Each row was made from one path, in order. Every step used is in the known rows, and no mark comes twice. Write each row's path.
Known rows:
P, J: [ 25 -13 -13  17  -1   4  -2 -10   8  34   5 -16 -12  24 -28   5  10   3
 -13 -26  17 -10  11  33 -23   2  15]
K, E: [ 18 -30  13  -1   1  13  -5   2  18 -17   9 -16   0  24 -25  14  47 -18
 -15  -3 -11  -4   5  36 -24  19  -6]
C, H: [  0 -10  21  -4  18   7  -7  -4   6   9  10 -10  12  10 -19  15  15   9
 -29 -13   8  -2  -4   3  -2  13   4]
K, E, D, P, C, H: [-26  26   7 -11  15   1  28   1 -12 -55   3  12  24 -46 -21   2  22 -26
   5  36  16   3 -25 -44  15 -19 -22]
K, E, P: [  9 -12  11   6  -4  11  -5  18  19 -16  13  -2  -1  14  -5  -1  31 -25
  13  39 -12   2 -21  26  -9  17  -4]
P, D, E: [  7  -9  -7 -20   5   7   0   5   3  -2  -6   9  40 -16   3  19  -3  10
  10 -32 -10  -8  18 -13   5  19   0]
E, P, J: [ 14   4 -13  24  -6   0  -1   7   6  36   9  -3 -13  15 -11  -8  -4  -6
  16  16  16  -4 -13  24  -7  -1  15]
D, E, P, C, J, T, V: [-16  20   9  -6  -6 -19 -16   2 -27  18  -1  -1  -7  -5  -4   0 -37  13
  -6  -8  13   6  18 -11 -14   0  10]
D, P, E, K: [ -8  30  -1 -12   5  -4 -10  -2  -5  14  -3  -2  17 -10   6  -2  -1   7
 -15  11  -2  -6  17  -5  25  28   4]
J, P, D, E: [ -5  -9  -3 -23  -4  11  -7  19   6  -9  -4  10  33 -20  24  -5 -20  -5
  32  -3 -31   9  -2 -17  12  10 -13]
K, E, D, P, J, C, H: [-18  14  -2  10   0   4  16  -4 -15 -47  21   1  -7 -43  -9  -1   6 -25
   1  36  20   8 -28 -75  12 -11  -8]
J, P, D: [  4  -7  -3  -1  -3   9   2   4  15   1  -5  11   8   6  25  -3  -8  -5
  34   0 -17   6 -23   2  -1  -9 -12]
D, P, J, T, V, Z: [-21  31  14  -6  -3 -26 -16   2 -24  37  -3   4 -18  58 -15   1 -25  33
 -45 -12  30   8   6   6  -6   4  17]
C, J, T: [ 18 -21  18  10  -1 -13 -14 -15  -4  22   5 -26 -20  41 -32  15  16  14
 -23 -45  17   5  10  39 -40  -3  12]
J, T: [ 11 -11  24  -8  -6  -2 -12 -13 -11  14  -7 -12 -21  39  -6  14   5  38
 -39 -43   3  -3   7  37  -7  -4   9]
Z, V: [ 15 -12   1  -3   1   0 -25  -3   4  22  -4  -1 -16  34 -10  -3  -2  19
 -19 -24  10 -14  11  35 -10  40  18]
T, J, C, P, D, E: [ -7 -38  -7 -12   9   1  19  15  28 -46  -6  11  34 -40  60   0   1  -6
  27  12 -41  -1  30 -58  17   6 -26]
K, E, D, P, J, T, V: [-16  26  -1 -10 -18 -15  -2 -18 -27 -13  -7  13 -13  16 -14  12 -12   1
 -20   8  20  -2 -10  -6   4 -17  16]
J, P: [  6 -19  14  -1  -8  11 -21  10  15  11   3 -10 -16  23   8 -18   4  -8
   8  14 -20   6 -18  35  -5   2  -8]
T, V, Z: [ -3  -1  14  -8   6   0 -21   5   9  27  -1  11  -7  56 -22  12  14  18
 -39 -11   0  -7   6  32  -9  35  12]
E, D, P, C: [ -9  36  -2  -3   0  -1  16  -2 -13  -9 -14  16  -3 -27  -5 -15   3  -4
  24  21  17  -7 -20  -8  20 -27  -6]
J, P, E: [  1 -10   3  -8  -3  12 -12  13   8  15  -5  -7   7   8  21  -9 -22  -2
  14   2 -25   8  -2  21  10  14 -12]
D, E: [ 10 -20  10 -19   0  11 -20  13   3  10   2 -11  17  -1 -15   3   8   5
 -15 -18 -15  -8  23  20   3  31   5]
C, P, D, E: [ -1 -16 -20 -16  11   0  19  13  14 -18  -8  17  58 -39  29   3 -19 -10
  30 -12 -30   2  15 -23  16  -6  -2]
J, T, V: [ -1  -1  23 -14  -9  -5 -27 -20 -15  25 -13  -2 -26  50   4  20 -14  43
 -51 -35   2  -7  12  33  -6   4  21]
C, P, J, T, V: [ -4  -3 -14   4  -4 -19   3 -22  -9  25  -9   1 -14  26  14   8 -40  24
 -30 -28   1   2  16  17  -8 -34  23]
C, J: [ 24 -26   8  19   4  -2 -15  -2  19  28  12 -24  -7  29 -39   4  32 -20
   4 -18  13  -3   7  40 -44  13   9]
J, C, P, D, E, K: [ -7   3 -31  -9   5   4  15  -9  -1 -45   2  22  20 -67  53   0 -12  11
   0  -8 -39   3  22 -73  32  -2  -2]
K, E, P, J, C: [ 11 -14  -9  32 -14  11   5   6   3 -18  25 -11 -34  -6   9  -9  11 -21
  13  34   2   5 -12 -17 -14   6  -4]
V, Z: [  9 -10  12  -2  10   4  -7  12  13  15   4   0  -2  46 -31   6  33  15
 -28 -19   0   1   1  38 -10  28   2]
P, E, K: [ 11  11 -14  -7   7   7  -6 -17   1  12  -7   0  10   0  -7  17   9  22
 -37 -28  -9 -13  28  15  13  31  12]
K, E, D, P, J, C: [ -2   8 -11  16 -17   6  11  -3 -11 -37  12   2 -25 -26  -3 -13  14 -29
  16  35  11   2 -19 -39   6  -9  -6]

Which path is each row?
[ -4   8 -12 -13  -9  14  -1   4  -1  -4 -15  18  10 -11  16  -9 -25  -3
  25   3 -24   5 -21  12  34   0  -4]	J, P, E, D
[-14   5  -2   8   2   8  -5  17 -17  -2  28  -7  -1 -44  11  -9 -33   4
  -4  19   8   8  -2 -69  19  18   4]	D, E, P, J, C, H
[ 11 -40  27   6  -1  10 -14  -1  25 -10   1 -17 -30  25  20   2  40   8
 -16   9 -14 -14  19   3 -11  25 -18]	T, J, C
[ -9  17   7   3  -5 -19  22 -11 -22 -39  -1  -4  -7 -14 -33   0  23 -21
  12   2  25  11 -13 -10 -22 -33 -14]	K, E, D, P, C, J, T
[ -4   4   9   1  23   5  15 -10  -5   0   3  -7   7 -14 -19  12   9  13
 -24 -19  16  -3   4 -11  -6 -10  -9]	P, C, H
[ -6  22   9  -9  -5   1  -6   5  -2   0  -7  12   1  -2  -8 -11  11  -9
  20  26   8  -8 -30   8  24  -6   8]	E, D, P
[ -2   5 -34 -20  12  -2  17  -6  10 -28  -6  26  51 -50  23  10  -3   1
   0 -14 -34  -1  24 -34  26  -1   5]	C, P, D, E, K
[  8   2 -15   4  -7   3 -10  20  -3  27  11  -3  11 -11  -9 -10 -18  -7
  10  11   4  -2   6   5   6  17  14]	D, E, P, J
[ -5  21   0   9 -16 -12 -16 -12 -20  42  -4   6 -31  39   7   7 -40  30
 -23  -5  21  -2  -4  17  -3 -10  29]	E, P, J, T, V
[  1   2 -28  -7   7   3  27  -2   5 -12 -18  25  36 -30  19   1 -21  -7
  23  -7 -22  -3  -4   5  37 -15   8]	C, P, E, D
[-20  18   8 -13  17   5   7  20 -14 -10  10   5  30 -49   1  -5 -20   5
   0  18   4   5  -1 -41  21   6 -10]	D, E, P, C, H
[-19 -19  25  -7  18   2   7   6  22 -19   1 -10   7  -3  11 -10  19  -7
  -9  30 -10   3  -1 -12  -7  -8 -41]	T, J, P, C, H
[ -3  10   1  -1  -2 -17 -11 -14 -17  37  -4   4 -24  69 -28  22 -15  49
 -66 -52  23   0  16  28 -17   9  22]	P, J, T, V, Z
[ -3  12  -6  12   2  -9  20   0  -1 -35   6  -2   5 -29 -40  -8  40 -54
  38  30  22   4 -15  -9 -26 -17 -17]	K, E, D, P, C, J
[  1 -18 -11   8   8   9  15   6   6 -11  -3  -3   3 -28  52 -10 -26   4
  16  -4 -30   5  15 -21  20  -3  -7]	J, C, P, E
[-13  21   8   6  19   4  14   5  -6   1   8   6   5 -23   3  -2  -7   6
   2  23  18   2 -21 -23   8 -13  -7]	E, P, C, H
[ 11 -25  11  17  -5   1 -22   7  23  20  16 -24 -15  24 -18 -18  15 -34
  25  10  -7  13 -15  35 -38   3  -4]	C, J, P
[ -5  31  -3   0 -15 -16   6 -14 -29  11 -11   6 -17   9 -15  -1 -20  21
  -7 -12  29   0 -16   2  15 -32  17]	E, D, P, J, T
[  2  24 -14   8  -9  -4   3  -1  -8  15  -3   8  -4  -6 -21  -9  -2 -12
  20  15  26  -6 -20   2  11 -16  14]	E, D, P, J
[ -1  11 -11 -10  -3  10 -14  -5   5   6  -3   1   2  -4  17  -6  -8   9
 -17   1 -30   3   6  10  19  20  -4]	J, P, E, K
[ -1 -37  -4   7  11  -1  26   0  37 -38  -9  12  11 -13  61   3  15  -6
  29  15 -31  -4   9 -38   4 -13 -23]	T, J, C, P, D
[-13  23  13  -3 -13 -21 -21 -12 -25  42  -7  -9 -24  39   1   2 -36  26
 -29  -7  28  -3   9   7  -6 -10  21]	D, P, J, T, V
[ -3 -24  18  -2   1   5   0   8  29  -8  -9 -11 -12  14  14 -18  25 -10
   7  27 -17  -2   6  23 -14  -6 -37]	T, J, P, C
[ -5  11  13 -10   5  -2  -7  17  -1  24  -7 -11  23   2  10  -6 -14  -4
  15  13   2  -3   7   6  15  22  -4]	D, P, E
[  7 -21  -2  10  -1   1 -15  11  16  24   7 -20   8   9  -4 -12 -10 -29
  31  -2  -9  14   1  23 -23  14  -8]	C, J, P, E
[  6  -2  -7   6   1   6  16  10  18 -26   5  20  23  -4  11  15  20 -22
  38  26  -9   3 -25  -7  -6   7  -7]	K, E, P, D
[  8   6 -17 -10   0  11   8  -8  -5   3 -18  17  18  -8  -6  16  -6  11
   5 -26  -4 -12  -1  16  28  10  10]	P, E, D
[-18  26  23   4  -1 -28 -10 -12 -24  26  -5 -14 -23  20  -8  -2 -19   7
  -8  -5  33   4  11  -3 -30 -19   4]	D, P, C, J, T, V
[  8   1  -4 -21  -1   8 -24  -5   0   0   4  -4  10 -11 -18   7  21  16
 -46 -19 -19 -11  31   8  12  35  12]	D, E, K
[ -9  22  -1  -6  -1   3  25   3  -7 -45  -6  12   5 -30 -14  -8  28 -27
  22  33   9  -2 -19  -9   7 -20 -20]	K, E, D, P, C
[ -4   7  10  -9  -7   4   2  10   4 -34   1   9  10  -7 -18  -4  35 -32
  17  39  -1  -2 -25   6  11   3  -6]	K, E, D, P
[  1  10   8  20   9 -14   2   7   2  19   7 -24  -5  -6 -25 -19  17 -30
  30  15  30   2   4   5 -36 -11 -11]	D, P, C, J
[ 13  -5   7  15   5 -16   8 -23 -14  13  -2 -25 -27  19 -30  11   9  17
 -19 -53  26   4  18  23 -42 -24  -2]	P, C, J, T
[ -5 -17 -17  -7   6   6  18  10   4 -36  -2  15  27 -55  55  -4 -27   1
  31  -8 -35   7  14 -62  22  -9 -10]	J, C, P, D, E
[ 18  -7  -1   9  -7  -7  -1 -22 -15  30  -3 -18 -25  36 -22  15  -8  37
 -39 -54  23  -2  16  32 -18 -15  17]	P, J, T
[ 20 -16  -9  28  -8  10  -5 -12  -4  16  11 -19 -42   6  -1  -2   1  11
 -12 -21  12  -6  10  -4 -16   0   7]	P, J, C
[  5 -24   0  14   3   8   7   3  11 -14   6  -6 -21 -12  39 -17  -1  -3
   9   9 -26   5  -1 -11   6 -17  -5]	J, C, P
[ -3   0 -26   2   2  11  24  -5  -5 -30 -12  23   5 -46  46  -6 -29   3
  24  -2 -27   2  -7 -32  44 -18   0]	J, C, P, E, D
[  2  -4   5   3  -3  10   1   4   4   3  -3  -6 -19  -2   9 -21  -3  -3
  12   6 -11   6 -11  20  -7 -21 -21]	J, P, C
[  2  10 -15   6 -10  -1  11   1  -1 -18   5   5   5  -8 -31  -2  22 -36
  17  27  16  -2 -18  -1  -2  -8   2]	K, E, D, P, J
[  4  12  -6   7   2   3   8   7  11   9  -5  23  16   1  19   6  -6  -1
  41  14   3  -4 -26  -6   7   0   5]	E, P, D
[ -4   7   0   5 -17  -9  -9 -10 -13   8   5   3 -24  35  -3  15 -15   8
 -25   7  11   3  -4  15 -15  -1  18]	K, E, P, J, T, V
